Every row comes from one small tree of marks. The marks that hang from a mark follow it in brackets, in the order of their numbers. Every link used is in the known rows. Which tree was each row made from?
Known rows:
k598{k307 k425 k462 k804{k704}}: [ 17 -23 -11 -22 -18  28  -1 -17 -21 -12   4  10   3  14  -2   5   0  22
   0   4   7 -28  11  -5   0 -33   3   5  18   7  17]
k197{k60 k462{k425{k598{k704}}}}: [  3 -13 -15  24 -19  -8 -16 -13  -4  21  -4   1 -16   9   5  15   7  -3
  11  26 -26   5  -2   9  -9 -10  -2  21   1  16  -3]
k568{k425{k462 k598{k307 k804{k704}}}}: [ 10 -31  -5  -8 -10  37 -15 -23  -2   2  -3   2 -11  15  14   3  14  15
   7   4   2 -15  -9   0 -19 -48   5  10   1  18  15]
k425{k462}: [ -3  -5  -6   6  -4  11 -12  -8   7   3 -12   2  -7   5  12   6   8  -7
  10  -3  -1   2   0   5   0  -7  14   6  -4  -4  -6]
k462{k60 k197 k425 k598{k804}}: [  6 -21  12 -14   7 -16 -24 -32  -7  24   3  -5  39  44 -15  22 -18   8
   2  35 -23 -25   3  22   1 -23 -29 -18  -3  13  15]
k197{k60 k462{k598{k307 k425 k704 k804}}}: [ 15 -36 -30  -7 -30   6 -13 -24 -15   8  -4   0  -1   8 -18  14  -2  10
  -3  16 -12 -23   4   7   2 -32   3  14  20   9   6]
k462{k60 k425 k598{k704 k804}}: [ 12 -27  -6 -13  -3 -22 -16 -25 -12  13  20  -1  25  27 -17  20  -8   4
   4  30 -26 -29  -7  14   9 -20 -34   1  10   8   4]
k568{k425{k598{k307 k804}} k462{k60 k197}}: [  5 -21   9  -6  -1  17 -23 -28  -4   5  11   4  13  31  17   8  -4  13
  -8  22 -25 -28  26  19 -17 -46  -5 -15  15   8  23]
k804{k462{k197{k60} k425}}: [  2  -1   6  15  -5  -3 -18 -20  -2  30 -17  -5   5  29  -8  12  -7   4
  17  33 -22 -10   7  10   1  -9  15   5  -4  11   9]
k598{k462{k60 k197} k704}: [ -3 -11   1  -1  -9 -16 -11 -13  -9   5   4   6  13  23   9  21   6  -1
   6  14 -33 -30  22   7   5 -11   1  -9  23   1  13]
k307{k804}: [ -3   7   1 -17   4  -5   5  -6  -6 -10   9   2   7   8  -5  10  -8   1
  -1   8  -2  -7   4  10  -2   0  -6   4  -1 -12   0]
k307{k462}: [ -3   3  -5   4   1   0 -14  -4   3  -4   2  -3  -4   6   8   7 -10  -4
   8   2   4  -1  12  12   3   0  -4   8   2  -4  -1]
k598{k462{k425} k804}: [ 11  -5  -3 -10  -8  13 -13 -23 -12  -4   2   7  13  26  -2   5 -11   9
  -5  17  -8 -12  19  10   5 -16  -4   1   1  -2   1]
k197{k60 k462{k425{k598}}}: [ -1  -4  -7  25  -8  -3 -19 -14   1  22 -14  -1 -12  13   5   9   1  -2
   6  24 -13  17   3  12 -13 -13   5  14 -13  11  -2]
k307{k462{k60 k425}}: [ -3  -2  -6   1  11 -16 -26 -15  -3  13   5  -6   9  22   5  14 -16  -2
  12  29 -10  -6  10  31   6  -9 -15  12   0  -2   5]
k197{k462{k60 k425}}: [ -5  -8  -5   9   1 -17 -19  -7  -6  23 -11  -2   3  15   0   5  -9  -2
   1  27 -17   0  10  23  -3  -8   1   9  -4  -5   7]
k60{k197{k462{k425 k598{k307 k704 k804}}}}: [ 18 -35 -12   1 -31   2 -16 -20  -3  16  -4  -5  12  30 -20   9 -16  17
   8  18 -19 -23   0   5  -1 -25  -5  -3   7  12  15]
k804{k462{k197{k60} k425 k598} k704}: [  4 -14  16  22  -9 -11 -16 -21  -3  34 -21  -3  10  39 -12  22  -1   7
  27  18 -23 -23 -13   0  -3 -18   8  -1 -14  19  20]
k804{k704}: [  2  -8   5   3   0   0  10   5  -4   3  -2   3  -4  -1   0   0   7   5
   8  -6   1  -9 -16  -7  -4  -1  -1   1  -3   6   8]
k804{k462{k60 k197 k425{k598{k307 k704}}}}: [  4 -21  -1   2  -4 -13 -32 -13   1  33  10  -1   4  44  -5  27  -2   9
  29  29 -30 -34   9  -2  -3 -31   1   4  26  22  16]
k568{k425 k462{k60 k598{k704}}}: [  3 -18   3  16  -8 -14 -14 -14  -4  -1  11   7   7  17  15  11   6  -4
   2   4 -42 -32  14  11   0 -23  -6   0   7  -9  16]
k804{k462{k60} k704}: [ -3  -8   6   7   5 -13  -6   0  -1  14   4   4  -4  10  -1  11  10   0
  19   2  -9 -19  -2  -4   0 -11  15   8   3  -2  14]
k60{k197{k462{k425 k598{k307}}}}: [  5 -18  -2  16 -20  -3 -18 -12   4  22 -25  -8   8  31 -11   7 -19  10
  10  11  -9  -7   4   7  -4 -19  14  -5 -12  10  19]
k307{k804{k462{k197 k425} k704}}: [  3  -2  17  -6   3  -4  -8 -14  -7  17  -4   3  10  42  -9  22 -11  14
  29  26 -17 -29  -4   5  -6  -6  -1   2  -4   0  22]
k598{k425 k462 k804}: [ 15 -10 -11 -16 -10  24 -12 -23 -12 -17   6  11  10  13   8   8   0   9
  -8  12  -1  -8  25   2   4 -16  -3   1   6  -3   6]
k598{k307{k462} k425 k704 k804}: [ 19 -26 -30 -23 -16  20 -19 -17 -11 -11  20  -1  -2   8  -4  11 -12  16
   7  15   2 -27  13   9   7 -21 -17  17  35   7   6]
k598{k307}: [  0  -5  -6  -9  -7   4   0   1  -3   2  -2  -3  -2   3  -8  -5  -6   6
  -1  -1   7 -10   2  -2   0 -13   9   4  13   4   4]
k425{k598{k307{k462{k197}} k704 k804}}: [  9 -22  -8 -14 -11  14 -25 -17   0   2  20  -3   3  28   2  20 -11  12
  11  13  -9 -28  10   4  -5 -26 -20  -3  32  20   7]
k307{k462{k60{k197} k425{k598}} k804{k704}}: [  0  -6   8  -1  12 -15 -15 -24  -1   4  18  -2  16  38  12  35 -10   7
  30  35 -16  -7   0  26 -11 -11 -28   1 -12   8  16]
k568{k425 k462{k197{k60} k598}}: [  1  -9  15  26 -13   3 -13 -25  -2   9 -17   0  10  23  13   8   0   1
  -3  11 -35 -20  13  16  -7 -24   8 -12 -12   2  18]

Which tree is each row?
[ 10 -34  -1 -15   2  15 -17 -30 -10  13  -4   3  16  22  10  24  13  12
  13  26 -14 -21  -5  16  -7 -24 -11  -5   5  12  17] -> k598{k425{k462{k60 k197}} k804{k704}}
[ 11 -16   2  -4 -13   9 -19 -22  -5   8   5   3  16  35 -12   5 -23  10
  -3   5  -8 -29  10  13   4 -31  -5  -4   6  -2   7] -> k568{k462{k425 k598{k307 k804}}}
[  4 -11   6 -11  -1 -11  -3 -16  -6  16   4  -2  13  39 -17  20 -11  18
  29  29 -13 -31   1  13  -3 -21  12   6   4   0  23] -> k598{k307{k804{k462{k60{k197} k425} k704}}}
[  8  -9   0  21 -10   3 -14  -6   2   3  20  11  -7  22  18  12   3  -1
  15  10 -29 -10   6   0  -2  -7 -13   5   9   7   0] -> k568{k462{k425{k598{k704}}}}
[  5 -13  -3 -14  -9   7  -2 -19 -16  11  -9   0   3  25 -12  25  -3  20
  21  26  -8 -32   3   6  -7 -25  20  10  13   7  24] -> k598{k307{k804{k462{k197{k60}} k704}} k425}
[  9 -38 -12 -12 -10  -2 -17 -19 -14  13  -5   3   9  18 -12  15  -4  13
   2  11  -3 -28   2   9  -6 -39  -3   1   9   5  25] -> k197{k462{k60 k598{k307 k425 k804{k704}}}}
[ 11 -22  -5 -10 -12  -4  -6 -14  -4  -3  18   3  11  12 -14  12  -2   3
   0   0 -12 -23  -6  -4   5 -12 -22  -2  11   6   1] -> k462{k598{k704 k804}}
[ -2  -7  -2  -1 -11  -5  -5 -13  -3   0  -3   1  12  19   1   8  -2   7
   2   7 -10 -17  25  11   1 -22  24 -11  12   3  14] -> k598{k307 k462{k60{k197}}}
[ 11 -22  -4  24 -23 -10 -13 -11   3  17 -12  -4   7  26  -5  14  -6   4
  18  13 -29  -9  -3   3   1  -3  -3  -3  -9   7  13] -> k60{k197{k462{k425 k598{k704}}}}
[  5 -19  -1 -12  -1 -24 -24 -22  -7   8  14   4  23  43  -6  45  -4   3
  24  29 -35 -40  17   6   5 -18  -9  -1  15  -3  21] -> k307{k804{k462{k60 k197 k598{k425 k704}}}}
[ -1  -6   6  13   3   0 -10 -12  -3  -2   4   7   3   8  21  -1   4  -2
  -7  11 -25 -14  21  19  -6 -18   5   0   0 -14  13] -> k568{k425 k462{k60}}
[  4 -23 -19  15 -29 -14 -15 -13 -10  28 -18  -6  -6  18 -19  10  -8   4
   6  18 -21 -22  -3  11   1 -26  10  19   9   9   6] -> k197{k60 k462{k425 k598{k307 k704}}}
[  2 -18   1 -23   3  -5 -10 -15 -13  12   4   1  12  34  -8  29  -6  18
  23  26 -11 -43   9   7  -6 -28  11   3  19   1  31] -> k598{k307{k804{k462{k60 k197} k704}} k425}
[  0 -18  20  12   5 -23 -24 -17  -1  37 -10  -1  20  48  -9  27  -5   6
  30  19 -27 -35  -5   2   0 -21  -2  -8  -8  12  28] -> k804{k462{k60 k197 k425 k598} k704}
[  3 -13 -14 -18  -5 -18 -13 -21  -9   5  19  -8  17  33  -8  24 -22  11
  21  40 -22 -29  12  34   3 -15 -15  12  21  -1  12] -> k598{k307{k462{k60{k197} k425} k804} k704}
[  1 -22 -20 -10  -2   6 -21 -18  -5  12  -7   0   1  11   9  14   6   3
  10  16  -1 -11  11  16   0 -29  16  13  14   3   5] -> k598{k307 k425{k462{k60}}}
[  6 -14   1   7  -5  -3 -13 -24  -6  13 -15  -4  18  18  -2  24   0   4
   5  20 -15  -9   1   8   0 -14  -6  -9  -8  19  13] -> k462{k197{k60} k598{k425}}
[  3 -25   8   3 -12   8 -10 -33  -3  16 -19  -1  12  25  -3  23  10   3
  12   8 -14 -20 -18  11  -6 -26   2 -10 -10  17   9] -> k425{k462{k197{k60} k598{k804{k704}}}}
[  2  -3   5   5  -2  -5  -7 -20  -9  27 -16  -7  12  19  -6   9  -7   9
   8  36 -19  -4  -3  17  -2  -5  -5  -3  -6  17   4] -> k462{k197{k60} k425}
[  0 -20  -5  -3   5   4 -25 -24   0  16 -12   0  12  20  19  24   8   0
  14  26 -19  -8  12  19  -3 -14   2  -4   3   5  11] -> k598{k425{k462{k60 k197}}}
[ 12 -24  11  -2   6  -1  -6 -25  -5  13  17   1  20  26  -1  16   3  14
  14  30 -14  -3 -12   7 -12 -19 -29 -12 -10  27  15] -> k462{k60{k197} k425{k598{k804{k704}}}}
[ -6 -21   9   8   2  -6 -29 -29   5  20 -22  -4  19  33  16  21   6  -4
   9  17 -31 -19   8  19  -7 -32   6 -10 -14   4  20] -> k568{k425{k462{k60 k197 k598}}}
[  7 -29  -2   1 -13 -10 -21 -16  -8  12   7   4  17  31   4  28  -4   8
  11  12 -34 -48  18  10   4 -30  -5 -12  30   7  24] -> k568{k462{k60 k197 k598{k307 k425 k704}}}
[  7 -10   1   2   0   9 -30 -36  -4  16   4  -6  13  35   5  23 -14   7
  10  42 -14   0  10  26  -9 -18 -25   1  -4  23   1] -> k307{k462{k197{k60} k425{k598{k804}}}}
[  3 -18 -11  -1 -12   0 -16 -15  -8  -4  12   5  -5  20  17  11  13   6
   2  12 -24 -28  24   1  -5 -44   8  11  24  11  16] -> k568{k425{k598{k307 k462{k60} k704}}}
[  8 -29 -23  -3 -24  16 -14 -23 -10  17 -17  -4  -4  11   4  21  12  10
  17  25 -20 -24   0  12   0 -24  17  12  25  19   6] -> k598{k307 k425{k462{k197{k60}}} k704}
[ -7 -11  14   1   7 -26 -16 -15   1  19  -5  -5  25  27  -4  23  -5  -2
   5  12 -20 -19   3  10   0 -15 -10 -21  -2   8  15] -> k462{k60 k197 k598}
[ -1  -9   9 -11   2   1 -23 -28  -3   0  11   8  21  36  11  25   1   2
  -3  18 -19 -15  29   9  -5 -27  -9 -20   8  10   9] -> k425{k598{k462{k60 k197} k804}}
[  9 -24 -16 -17 -11  -1 -12 -19  -4  -3  23  -7  12  15  -7  14 -10  11
   9  19 -11 -25  13  21   5 -19 -10   1  30   7   9] -> k598{k307{k462{k60{k197}}} k704 k804}
[  5 -17  14  20   0 -20 -16 -18   4  25  -4  -1  18  39  -8  22  -1   6
  35  15 -23 -20  -7   0   0 -15   4  -8 -17  11  25] -> k804{k462{k60{k197} k425 k598} k704}
[  1 -16  12 -10   8 -19 -17 -22  -7  11   3   4  22  43  -5  41  -4   8
  28  22 -23 -38   5   6  -3 -22  -5  -7  -1   0  30] -> k307{k804{k462{k60 k197 k598{k425}} k704}}
[ 11 -26 -11 -19 -17   1  -5 -11  -7   0  15  -1   9  14 -22   8  -7  10
  -2  -3  -4 -34  -6  -6   6 -26 -12   0  24  11   4] -> k462{k598{k307 k704 k804}}
[ 13 -18 -10  -8  -2  -9 -20 -21  -8  15  22   3   9  25 -15  15  -4   4
  13  32 -26 -25   7   8   8 -15  -9  14  18   1   2] -> k598{k704 k804{k462{k60 k425}}}
[ 11 -21 -16   9 -18   4 -16 -22  -9  16   7   3  -8  13  -3  12   2   4
   1  31 -21   1   0  10  -9 -17 -13  18   5  15  -5] -> k197{k60 k462{k425{k598{k704 k804}}}}
[  3 -13  -6 -14 -11  -8  -8 -22 -14  18   7  -6   9  34 -11  29  -9  14
  12  43 -26 -27  -4  15  -8 -24 -16   7  19  20   5] -> k462{k197{k60} k425{k598{k307{k804} k704}}}
[ -4   4   2 -11   4  -3  -1  -7  -5 -12   9   2  -2  14   6  17 -10   3
  13   6   3 -17  -1  15  -2   0 -13  11   0 -11   8] -> k307{k462 k804{k704}}
